What can hang from each mark:
vumatof: kebef
ruvimo: kinem
kebef: tari vumatof
nefo: kita lomi
kita: kinem nefo tari
tari: kita lomi
lomi: tari
kinem: kita ruvimo

Every row comes from one small tree of marks. Brackets hold a mark, then the marks that hang from it, in alphabetical order. Every link used is in the known rows. Which tree was each row made from?
Known rows:
[vumatof kebef]: [  1.6   6.4  24.8  -9.6  17.5   8.3  -9.4  -5.3  10.8 -12.1 -10.6  18.4
  41.6 -12.8  10.4   9.1   5.0 -11.7  15.4  36.8   4.2  12.1 -20.7]
[kinem [kita nefo tari]]: [  7.4   9.6  22.2  -4.4  10.5 -10.3 -19.4   2.5  14.2  -9.1 -16.3  12.5
  23.4  -7.8  13.6   3.4   8.9 -13.3   8.6  13.1  24.9   1.3 -27.9]
[ruvimo [kinem [kita nefo tari]]]: [  0.4  14.5  23.0   2.9  22.4  -7.8 -20.4  -9.0  15.4 -13.0  -4.2   6.7
  41.2 -15.5  10.5  10.6   3.7  -9.8   2.6  13.3  18.4   9.5 -33.2]
[kinem [kita tari]]: [  9.7  13.8  19.1  -5.2  16.8  -4.0 -15.2  -3.0  16.0 -11.6 -15.3   9.0
  30.7  -8.2  26.9  10.4  16.8  -9.4  12.3  15.6  -0.5   7.0 -35.5]
[kebef [tari [kita kinem] lomi]]: [-24.4  11.4   2.4  -3.7   3.7  -3.2   8.9   5.2   6.8  -9.1 -26.5  30.0
  38.3 -20.4  18.1  17.1  36.4  17.7  19.0  28.7 -19.0  -4.1 -11.9]
[nefo [kita [kinem ruvimo] [tari lomi]]]: [-19.7  26.3  15.6   5.8   8.8 -17.2  11.8   4.9   8.1 -13.1  -8.5   9.9
  33.9   2.2  25.8   3.9  40.4  -3.3   8.9  26.9  -0.1  12.9 -35.6]
[kebef [tari [kita kinem nefo]] vumatof]: [-11.3  -3.1  21.0   7.9   4.0  -9.1  -0.7   2.6   3.1  -6.3 -22.2  48.3
  23.0 -28.5   3.8  26.6  32.4 -14.4  -9.5  23.5  -2.1 -10.4   1.2]
[nefo kita lomi]: [-15.4  15.9  30.0  -0.7  25.0 -21.4 -18.9  -3.5   3.0 -24.6  -3.7  16.3
   6.5  -8.9  31.7   5.5  15.9  -9.7   1.8  36.6  -5.0  20.3 -48.5]
[tari [kita nefo] lomi]: [-27.9  11.0  16.1  -8.2   1.6  -3.9  -4.9   4.2   2.2 -15.5 -22.6  24.6
  27.8 -22.9  13.5   9.7   9.5  22.4  18.2  40.4  13.7  -9.4 -28.7]
[vumatof [kebef [tari [kita nefo] lomi]]]: [-25.1  -1.4  22.3   8.7   0.3 -10.3  11.5   5.2  11.8  -4.2 -20.7  21.7
  32.7 -26.2   0.5  18.8  10.6  23.7  26.4  35.3   9.4 -18.8 -11.6]
[tari [kita [kinem ruvimo] nefo]]: [-14.7  17.2  14.5 -13.8  -0.2   4.5 -10.9   9.7   5.4 -14.9 -18.2  17.4
  35.7 -10.0   5.9   3.1  20.4  -4.3   3.4  29.7  21.6  -2.1 -25.5]
[kebef [tari kita lomi] vumatof]: [-22.3   2.3  13.3  17.1   8.4 -12.1   7.6  -9.3   1.4  -6.2 -28.9  31.3
  28.0 -32.9  21.1  37.8  30.4  15.4  11.1  34.8 -30.4 -13.2 -23.1]
[ruvimo kinem]: [ -8.4  19.6  15.8  -9.4  25.9   4.5 -25.9 -19.4   2.4 -21.0  -2.8  14.8
  44.0 -21.4  14.1  16.2   3.3  -6.9   5.6  30.9  -5.0  29.7 -32.5]
[kinem [kita nefo [tari lomi]] ruvimo]: [ -7.1  18.9  12.9   5.3   0.9 -13.5  -9.7   3.8  14.0  -4.8 -26.1 -15.6
  37.7   1.1  20.3   0.4  12.5   3.5  18.7  18.2  17.5  -5.2 -47.6]
[nefo [kita [kinem ruvimo] tari] lomi]: [-16.8  23.4  31.1   4.9  14.6 -28.4  -1.9   4.6   8.7 -20.8  -0.4   8.5
  17.3   4.6  31.2   1.6  42.2 -20.5  -6.8  19.5  -0.4  15.8 -46.1]
[kebef tari vumatof]: [  2.2   2.7  16.7  12.8  14.4  -9.5 -13.8 -15.7   0.9  -5.4 -21.3  30.9
  19.0 -25.4  12.1  31.0  20.2 -21.8  -1.0  21.2 -24.2  11.3 -13.5]
[ruvimo [kinem kita]]: [  4.3  19.8  11.5  -6.8  30.6  10.5 -29.5 -19.3  12.1 -15.9 -10.4  -1.3
  53.6 -12.8  22.1  13.0   0.7  -1.8   9.6  31.8  -9.2  21.4 -42.8]
[tari kita lomi]: [-25.6  14.5  11.3  -8.9   7.4   1.7  -0.9  -0.8   3.6 -19.1 -19.4  22.7
  32.4 -22.1  24.2  16.0  18.6  24.5  23.7  43.1  -7.0  -2.6 -36.9]
[vumatof [kebef tari]]: [  3.7   1.3  19.0   2.8  15.6  -2.5  -6.6 -10.6  12.4  -4.9 -15.6  19.1
  34.0 -17.2   4.9  17.5   8.9 -12.2  18.6  27.4  -5.0  10.5 -10.8]
[vumatof [kebef [tari lomi]]]: [ -9.7   4.5  14.2   7.7  10.8  -5.6   5.7  -7.7  10.8  -0.8 -23.8  12.6
  43.1 -16.7  10.4  14.9  15.0   6.4  29.9  32.0 -10.8   2.8 -14.8]
[tari [kita kinem]]: [-11.6  13.6  14.3 -19.9  10.6  11.2  -4.2   6.2   6.2 -19.4 -15.6  35.3
  36.9 -16.0  17.0  10.9  28.4   1.4   4.6  34.3  -1.3   4.7 -15.9]
[lomi [tari [kita kinem nefo]]]: [-29.3   1.2  21.2 -23.8   4.4   0.1 -10.7   5.7  10.6  -8.1  -3.5  36.5
  33.1 -10.7   3.6   8.0  24.0 -12.5  -2.0  36.1  23.7 -10.1 -10.2]

Write each row's tree:
[-27.5  14.6  25.4  -8.7  16.5 -21.0 -16.7  -1.4  10.4 -12.9   4.8   4.0
  27.6  12.9  26.7   1.4  33.1 -28.6 -11.0  36.8  -2.0  13.3 -50.3]  [nefo [kita [kinem ruvimo]] [lomi tari]]
[ -1.0  20.1  12.4 -15.3   2.7   3.9 -22.2   3.7   3.0 -10.5 -18.8  10.1
  37.2   0.5   4.6  -5.5  14.7 -22.5  -2.7  21.9  23.2  13.3 -22.9]  [kita [kinem ruvimo] nefo]
[-34.5  13.5  22.0 -20.7   5.2  -7.6 -12.2   1.3  11.6 -13.5  -6.4   6.1
  38.1   0.3  25.3   8.7  37.1  -9.7  -2.0  37.1  -5.5  -6.1 -48.7]  [nefo [lomi [tari [kita [kinem ruvimo]]]]]
[-13.6  10.5  21.8  -9.9  11.0 -17.2 -40.1  -4.2  19.0  -4.0 -12.3 -21.0
  29.7   8.2  23.0  -1.1   9.4 -19.8  -0.2  29.3  15.1  -2.9 -63.4]  [kinem [kita [nefo [lomi tari]]] ruvimo]
[-11.5   4.5  10.0  16.2  12.3 -13.5  -3.0 -14.2  -1.2  -2.3 -28.5  25.5
  28.7 -24.8  19.8  28.2  25.9  -2.2   7.5  27.0 -30.0   5.4 -18.0]  [kebef [tari lomi] vumatof]
[-10.9  -4.5  27.7   5.2   6.4  -7.3  -1.1  -0.4  14.5  -6.1 -13.9  26.6
  24.7 -28.0  -5.1  18.6   4.9   4.9  17.7  31.0  16.9 -11.6  -7.0]  [vumatof [kebef [tari [kita nefo]]]]
[-27.7   8.2  28.2 -11.9  24.2 -21.2 -14.0   0.4  10.0 -15.4   8.8  27.8
  21.5   4.5  28.3   3.3  34.2 -27.6 -11.3  38.2  -1.7  14.7 -35.1]  [nefo [kita kinem] [lomi tari]]
[ -9.4  13.9  33.6   3.7  25.3 -22.4 -24.3  -5.6  15.4 -19.7  -5.5   1.7
  32.6 -11.8  19.8   6.2   8.6  -9.2  -4.3   9.1  10.9   7.2 -45.8]  [ruvimo [kinem [kita [nefo lomi] tari]]]
[-25.9  -0.8  17.5  18.7   2.3 -17.5   4.3  -4.0  -0.4  -4.8 -27.0  35.6
  20.1 -33.8   9.9  31.6  23.2  11.4   8.2  32.4  -8.9 -21.1 -16.0]  [kebef [tari [kita nefo] lomi] vumatof]
[-10.0  -2.3  24.5  -0.5   3.0  -1.8   8.3   9.9  13.6  -7.3 -17.0  37.6
  36.7 -20.8  -6.0  13.2  21.3  -2.4   9.5  28.9  16.5 -11.3   7.6]  [vumatof [kebef [tari [kita kinem nefo]]]]
[ -7.9   0.6  20.5  -5.6  10.3   5.0  12.6   4.3  16.2  -7.9 -16.1  32.1
  44.2 -20.4   5.2  20.7  27.2   0.2  15.3  31.3  -8.0  -5.6  -1.6]  [vumatof [kebef [tari [kita kinem]]]]
[-14.6  12.0  34.1  -9.3   5.5 -21.6 -10.3  12.1   6.4 -18.9 -10.2  29.5
  18.1  -5.5  14.6  -5.6  31.1 -23.3 -10.5   4.5  21.7   5.7 -16.8]  [kita kinem [nefo lomi] tari]
[-19.6  -4.5  36.8   7.8   5.7 -21.4  -4.2   4.4  14.5 -13.0 -15.8  18.7
  16.7 -24.0   4.3  14.8  11.7   2.5  12.3  27.9  10.7 -15.3 -22.2]  [vumatof [kebef [tari [kita [nefo lomi]]]]]
[-24.0  10.6  23.3 -19.0   4.2 -14.4 -26.3   2.0  11.0  -7.8  -6.7   2.6
  31.0  10.4  12.8  -8.7  27.4 -31.7 -10.5  22.8  20.1   4.4 -36.5]  [kita [kinem ruvimo] [nefo [lomi tari]]]
[ -3.1  23.6   7.4   1.8   4.3  -8.9  -3.1  -2.2  16.3  -6.7 -26.2 -13.7
  43.4   0.9  32.3   7.0  19.4   6.4  23.2  22.3  -4.7   1.2 -55.9]  [kinem [kita [tari lomi]] ruvimo]
[-12.6  21.3   9.2 -17.2   5.0  10.1  -5.9   3.6   7.4 -18.0 -18.5  13.0
  41.1  -8.8  17.6  10.0  29.8  -0.5   7.6  34.8  -1.8   4.3 -32.9]  [tari [kita [kinem ruvimo]]]
[  1.8  18.4  21.2  -3.9   9.7 -13.7 -38.8   1.1  12.8 -12.6 -24.9 -21.2
  25.5   2.4  25.5  -4.2   7.3 -11.5   3.2  22.6  15.6   2.0 -62.3]  [kinem [kita [nefo lomi]] ruvimo]
[-10.2  -0.3  18.9  12.6  12.6  -8.7  -4.5 -12.7   3.8  -9.5 -20.8  37.8
  17.6 -36.2  15.0  40.9  24.6  -1.6   1.4  30.2 -25.8  -6.0 -18.7]  [kebef [tari kita] vumatof]
[ -3.2  23.4  16.0 -11.2   4.9  -4.5  -4.9   1.9   8.1 -10.6 -12.5  15.0
  37.1  -0.1  15.2   5.4  32.7 -24.1   2.7  12.0   6.1  14.6 -25.6]  [kita [kinem ruvimo] tari]
[ -6.1  20.8  20.3  -7.9  -1.3  -9.6 -10.1   6.8   8.3  -9.5 -11.6  16.9
  29.2  -0.4   4.8  -0.8  26.0 -26.7  -2.5   6.1  27.8   6.7 -17.5]  [kita [kinem ruvimo] nefo tari]
[ -7.2  12.5  17.1   1.3   6.3 -14.5  -7.0   5.3  12.4  -6.6 -23.6   8.5
  31.5  -7.4  21.3   1.6  13.8   2.1  16.4  18.7  16.7  -4.9 -33.1]  [kinem [kita nefo [tari lomi]]]
[-21.4  17.9  24.4 -10.9   3.1  -9.1 -12.1  11.8   7.0 -21.7 -18.2  10.1
  24.7  -6.2  17.8  -1.0  25.4  -3.0  -3.8  27.9  17.2  -3.6 -41.4]  [tari [kita [kinem ruvimo] [nefo lomi]]]
[-12.9  -2.0  23.9  13.5   7.1 -14.3  -7.8  -7.7   2.4  -7.3 -18.8  38.8
   9.7 -34.7   3.8  32.3  18.0  -7.1  -1.6  25.1  -2.8 -13.2 -10.1]  [kebef [tari [kita nefo]] vumatof]
[ 10.5  18.3  11.4  -4.9   8.8   0.7 -33.8  -1.9  11.7  -7.4 -24.7 -15.0
  34.9   0.4  15.5  -1.4  -0.6 -11.9  11.0  26.9  21.0   6.3 -49.4]  [kinem [kita nefo] ruvimo]
[-22.1   2.7  14.9   1.1   5.0   1.0  22.8   8.0  13.0  -6.0 -25.1  26.9
  51.5 -16.9  10.7  17.3  33.2  15.9  23.9  36.5 -15.1 -10.6  -3.7]  [vumatof [kebef [tari [kita kinem] lomi]]]
[-13.4  20.2  29.4  -5.1   1.7 -23.5 -13.8   9.9   8.6 -15.3 -14.1   9.8
  19.2   2.0  15.7  -7.5  32.3 -25.2 -10.4   4.8  21.3   5.6 -31.8]  [kita [kinem ruvimo] [nefo lomi] tari]
[-23.0   4.0  11.5   8.6   6.4  -6.2  13.5  -0.6   1.0  -6.2 -30.0  41.0
  38.8 -25.6  18.8  30.1  43.0   9.4   3.0  29.9 -30.7 -12.1  -7.4]  [kebef [tari [kita kinem] lomi] vumatof]
[-17.4  25.3   9.4  -6.2  -1.2  -7.1   4.1   4.7   7.0  -8.8 -20.9   8.7
  45.9  -0.8  21.6   2.3  37.2  -4.4  12.1  17.0   0.2   6.8 -29.3]  [kita [kinem ruvimo] [tari lomi]]
[-19.4  15.3  17.6  -8.0  -0.6 -11.3   3.2  12.7   5.0 -10.2 -16.9  31.9
  33.4  -7.3  10.6  -3.3  28.7  -7.9   4.9  14.2  21.0   2.7  -6.6]  [kita kinem nefo [tari lomi]]
[-23.6   9.8  31.4  -8.3   7.5 -15.4 -18.2   4.6   5.0 -24.5 -15.1  21.8
   8.5 -20.3  16.6   6.0  11.0   5.0   1.9  32.1  15.7  -6.2 -36.9]  [tari [kita [nefo lomi]]]
[-29.7   1.5  24.0 -17.6   4.5  -5.5 -17.9  -2.2  10.3 -10.3  -1.5  28.5
  22.5 -16.7   5.1  15.4  10.2  -6.2   7.7  39.4  23.1  -8.7 -25.2]  [lomi [tari [kita nefo]]]
[-15.6  16.7  27.1  -5.9  24.0 -17.2 -12.0   6.0   2.9 -23.3  -3.8  26.4
  19.4  -1.1  30.0  -2.1  32.5 -16.2  -9.4  36.2  -3.9  22.9 -31.4]  [nefo [kita kinem] lomi]
[-21.8  15.3  21.3   9.9  15.8 -24.7   6.0  -1.1   5.8 -15.2  -4.2  23.9
  18.9 -11.1  26.5  11.7  26.3   5.6  14.8  32.1  -0.4  12.3 -34.1]  [nefo [kita [tari lomi]]]
